Each row was made from one walk, in order. Every step used is in the known rows, and no mark comes twice. Write each row's walk.
Known rows:
zagipo/vimalo: [  0,   0,  -5, -13,   4,  -2,   1,  -1,  -7,  15,   5,   4,  -8,   9,  -3,
  -6,  -2,  -4, -10,  -2,  -3,  -8,   0,   1,  17]
mide/vitokeb/dabino: [  0,  17,   8,  10,  -2,  -3,   3,  -6,   9, -37, -18,  20,  10,  -3, -11,
  -7,   6,  -2,   5,  -2, -11,  10,   7,  20,  12]
vimalo/vitokeb/lukad/mide/dabino: [  0, -15,   4,   0,  -6,   9,   4,  16,   2, -24,  -1,  30,  -5,  24,  16,
   3,  -5,  39,   2,  -2,  -4,  -2,   2, -10, -26]
lasomon/lukad/vitokeb: [  3, -13,  -9,  -1,  -2,  -1,  -5,  -5,  15, -30,   9,  -8,  -3, -11, -29,
   3,  -6,  -2,  17,  -2,   0,   0, -12, -10,  17]
zagipo/vitokeb/mide: [  6,  14,   0, -11,   5,  -8,   2,  -9,  -9,  26, -12, -20,   2,   9,  -7,
   3,  -9,  21,   0,   0,   0,   3,   2,  20,   1]
lasomon/lukad: [  0,  -5,   7,  -5,   4,  -3,  -5, -11,   7, -20,  12, -17,   0, -22, -24,
 -10, -10, -15,   2,  -4,   2,   3, -10, -15,  22]
vitokeb/lukad/mide/vimalo: [ -5,  -9,   2,  10,  -8,   7,   3,   5,  -1,   2,  12,  23, -10, -10,  19,
   1,   2,  -6, -12,   4,   8,   4,  -1,  -2, -14]
lasomon/lukad/mide/vitokeb/zagipo: [  1, -10,   0,  14,   3,  -2,   2,  -6,  10,  -1,  -3,   5,  11, -30, -14,
 -26,   5, -40,  -1,  -5,   4,   0,   1,  -8,   0]
lukad/mide: [ -4,   3,  10, -10,  -8,  -2,  -6,  -2,   2, -17,  -2, -16,  -4, -32,  -4,
   0, -10,   7, -15,  -4, -12,   7,   2, -13,  -6]
mide/vitokeb: [  5,  10,   3,   0,   4,  -5,  -1, -10,   7, -11,  -9,   0,   9, -10, -21,
  -9,   3,  -9,  -3,  -2,  -9,  12,   4,   2,   9]
zagipo/vitokeb/mide/vimalo: [  6,   7, -11,   2,   5,  -5,   9, -11,  -8,  46,   3,  -4,   1,  13,   1,
   4,   1,   9,   1,   2,   9,   4,   4,  24,  -8]
vitokeb/lukad: [ -5,   7,  15,  -5,  -1,   2,   0,  -1,  -4,  -7,  -1,   1, -12,   1,   4,
  -2,  -4,  -3,  -9,   4,   2,   3,  -5,  -6,  14]
lasomon/lukad/vitokeb/dabino: [ -2,  -6,  -4,   8,  -7,   2,  -1,  -5,  17, -56,   3,  11,  -1,  -4, -19,
   6,  -4,   6,  25,  -2,  -2,  -2,  -9,  10,  19]
zagipo/vitokeb: [  5,  17,   1,  -9,   7,  -7, -10, -14,  -1,   7,  -5, -22,  -8,   4, -15,
   4, -13,  12,   2,  -2,  -5,   2,  -4,   8,  18]
vitokeb/lukad/mide/vimalo/zagipo: [ -9,  -1,   7,   6,  -3,   5,  -5,  15,  -8,  11,  13,   1,   4,  -8,  26,
   6,  12, -23, -16,   7,   9,   0,  -2, -14, -14]
lasomon/lukad/vitokeb/zagipo/vimalo: [  1, -22, -22,   3,   7,   3,   9,  -1,   1,  23,  12,   9, -10,  10,  -8,
  -8,   6, -30,  12,  -1,  12, -21,  -6,  -1,  22]
lasomon/lukad/mide: [ -2, -12,   6,  -4,  -5,  -1,  -9,  -3,   9, -27,   9, -13,   0, -32, -16,
  -9, -13,  -5,  -4,  -6,  -2,   2,  -9, -17,   1]
vimalo/zagipo/vitokeb/lukad/mide/dabino: [ -6,   9,   5,   4,   3,   2, -11,  22,  -5,  11,  12,  -3,  -4,  19,  11,
  16,   1,  21,   1,   1,   2,  -7, -11,  -3, -11]
lukad/vitokeb/mide/vimalo/zagipo: [  0,   2, -12,   3,  -1,  -1,   9,   8,  -7,  27,   3, -18,  15,  -6,   8,
  15,  20,  -9,   3,   7,   6,   2,   6,  -1, -18]
vitokeb/mide/vimalo/zagipo: [ -4,  12,   3,   0,   2,  -3,   9,   4, -15,  36,   6, -23,  18, -17,  13,
   4,  16, -19, -11,   5,   8,   6,   8,  -6, -11]
lukad/vitokeb: [  1,   0,  -7,  -7,  -4,  -1,  -3,  -5,   8, -18,  -1, -14,  -8, -12, -17,
  12,  -4,  10,   7,   0, -10,   3,   0,  -6,   7]
zagipo/vitokeb/lukad/mide/dabino: [ -3,   3,   1,   6,  -2,   4,  -3,  10,   3,   1,  10,  17, -18,  23,   2,
  11, -10,  38,   3,  -2,   0,  -4,  -8,   7, -11]

Write each row's walk:
[ -9,  -3,  10,   5,  -9,   7,   4,  13,   4, -18,  11,  18, -16,  -5,   7,
   6,  -6,  28,  -7,  -2,  -2,   1,  -4, -11, -14] -> vitokeb/lukad/mide/dabino
[ -3,  10,  10,  -6,   4,  -1, -21,  15,  -8,  16,  -4, -19,   0,  15,  15,
   9,   0,   3,  -6,   4,   2,  -5,  -9,   1,  -1] -> vimalo/zagipo/vitokeb/lukad/mide
[  5,  -5,  -7,   6,   6,   4,  14, -14,  -9,  26,  -4,   6,   5,   4,  19,
  -9,   8, -28,   0,   2,   7,  -1,  15,  -9,  -5] -> mide/vimalo/vitokeb/zagipo
[  4,   1, -11,   5,  11,  -2,  11,  -4,  -6,  44,  -7,  18,   1,  10,  -1,
 -23,  15, -39,  -7,  -1,   3,  -7,   9,  11,  14] -> mide/vitokeb/zagipo/vimalo
[  4, -14,  -8,  -2,  -4,  -2,   7,  -1,   9,  -9,  -1,  -6,   5,  -7, -20,
   0,  -2,   8,  14,  -1,   4,   1,  -5,   2,   0] -> lasomon/lukad/vitokeb/mide
[  4,   1,   4,  -8,   6,   1,   7, -11,  -8,  12, -18, -13,   3,   0,  12,
  -8,   1, -15,  -1,  -1,  -3,  -3,  13, -14,   3] -> vimalo/vitokeb/zagipo
[  3, -22,  -7,  14,  -8,   6,   1,  -1,   9, -43,   6,  35,  14,   7,  12,
  -7,   0,   3,  15,  -3,   5,  -2,   3,   7, -15] -> lasomon/lukad/mide/vimalo/vitokeb/dabino
[  1,  -9,  -3,  10, -11,   6,   4,  -2,   2, -33,  -9,  33,   9,   8,  23,
   3,   3,  14,   5,  -1,  -5,   2,  13,  11, -22] -> lukad/mide/vimalo/vitokeb/dabino
[ -7,  -1,  15,  -5,  -8,   4,  -5,   7,   0, -13,  -6,   3, -11, -11,  12,
   0,  -7,   5, -16,   2,  -1,   3,  -3,  -9,  -6] -> vitokeb/lukad/mide
[  0,  20,   0,  -3,   9,  -6,   3,   7, -11,  35,   4, -27,  11,  11,  -2,
  13,   6,  27,   5,  -1,   0,   0,   0,   6,  -9] -> vimalo/zagipo/vitokeb/mide/dabino
[  2,  11,   5,  -5,   7,  -1,  -8,  -5,  -5,  13,  -3,  -1, -14,  27,  -1,
   3,  -9,  11,   2,   4,   5,  -2,  -8,  13,  19] -> zagipo/vitokeb/lukad
[  2,   1,  -6,  -8,  -6,  -2,  10,  -2,   1,   0, -12, -15,  -1,  -8,  -7,
  10,   1,  19,   4,   1,  -4,   5,   5,   5,  -9] -> lukad/vitokeb/mide
[  1,  12,   3,   7,   8,  -4,   8, -13,   1,  18, -14,  -2,   6, -20,  -8,
 -18,  10, -37,  -6,  -1,  -2,   7,  11,  -1,  10] -> mide/vitokeb/zagipo
[ -4,   1,  -4,  -5,   7,   0,  11,  -4, -13,  42,  -1,   0, -11,   2,   8,
 -12,   5, -30, -12,  -1,   4, -13,   6,  -2,  17] -> vitokeb/zagipo/vimalo
[  6, -12,   0,   6,  -1,  -4,  -8,  -3,  16, -30,   2,   7,  14, -25, -25,
 -19,  -2, -15,   0,  -6,  -3,   7,  -3,  -6,  -2] -> lasomon/lukad/mide/vitokeb
[ -4,  30,  10,  -1,   6,  -5, -13,   0,  -5,  -5, -10, -22,   8,  10,   2,
  14,   1,   4,   9,   1,  -6,  -4,  -2,  17,  20] -> vimalo/zagipo/vitokeb/dabino
[  7, -16,  -8,  -2,  -5,   3,   0,  -3,   1,  -9,   1,  10,   6,   1,  15,
  -2,  -1,   5,  -4,  -1,  -3,   4,  10,  -8, -27] -> lukad/mide/vimalo/vitokeb
[  2, -14,   8,  -9,  -5,   6,  -4,   9,  -3, -19, -16,  16,   0,  18,  23,
  -4,  -7,  19,  -6,   1,  -4,  -1,   4,  -8, -16] -> vimalo/vitokeb/lukad/mide
[  2, -27, -11,  -4,  -3,  11,   8,  25,  -4,   0,   6,  51,  -7,  53,  25,
  -3,   2,  37,  -1,  -2,   1, -16,   2,   0, -22] -> zagipo/vimalo/vitokeb/lukad/mide/dabino
[  5, -20, -20,  11,  -4,   1,  13,  -5,   6,   5,  14,   8,   7,  -4, -13,
   2,   5,  -6,  15,   2,  14,   2,  -2,   8,  -8] -> lasomon/lukad/vitokeb/mide/vimalo
[ -5,   7,  -2,   4, -11,   2,   2,  -3,  10, -41, -11,   6,  -6,  -2,  -7,
  16,  -2,  19,  15,   0, -12,   1,   2,  15,   9] -> lukad/vitokeb/dabino
[ -5,  11,   2,   1,   5,  -2,  -3,  -2,  -8,  17,  14, -26,  10, -20,   6,
   5,  11, -31,  -8,   4,   3,   5,   2, -17,   4] -> mide/vimalo/zagipo
[  1,   4,   5,  -2,  -1,   0, -13,   2,  -2,   8,  -5,   4, -13,  16,   7,
   4, -13,  18,  -4,   2,   1,  -2,  -7,  11,   0] -> zagipo/vitokeb/lukad/mide
[  2,  22,   4, -11,  13,  -8, -18,  -4,  -9,  18,  -3, -43,   6,   1,  -7,
  10,  -1,  -4,   0,   1,  -4,  -1,  -5,  -2,  17] -> vimalo/zagipo/vitokeb
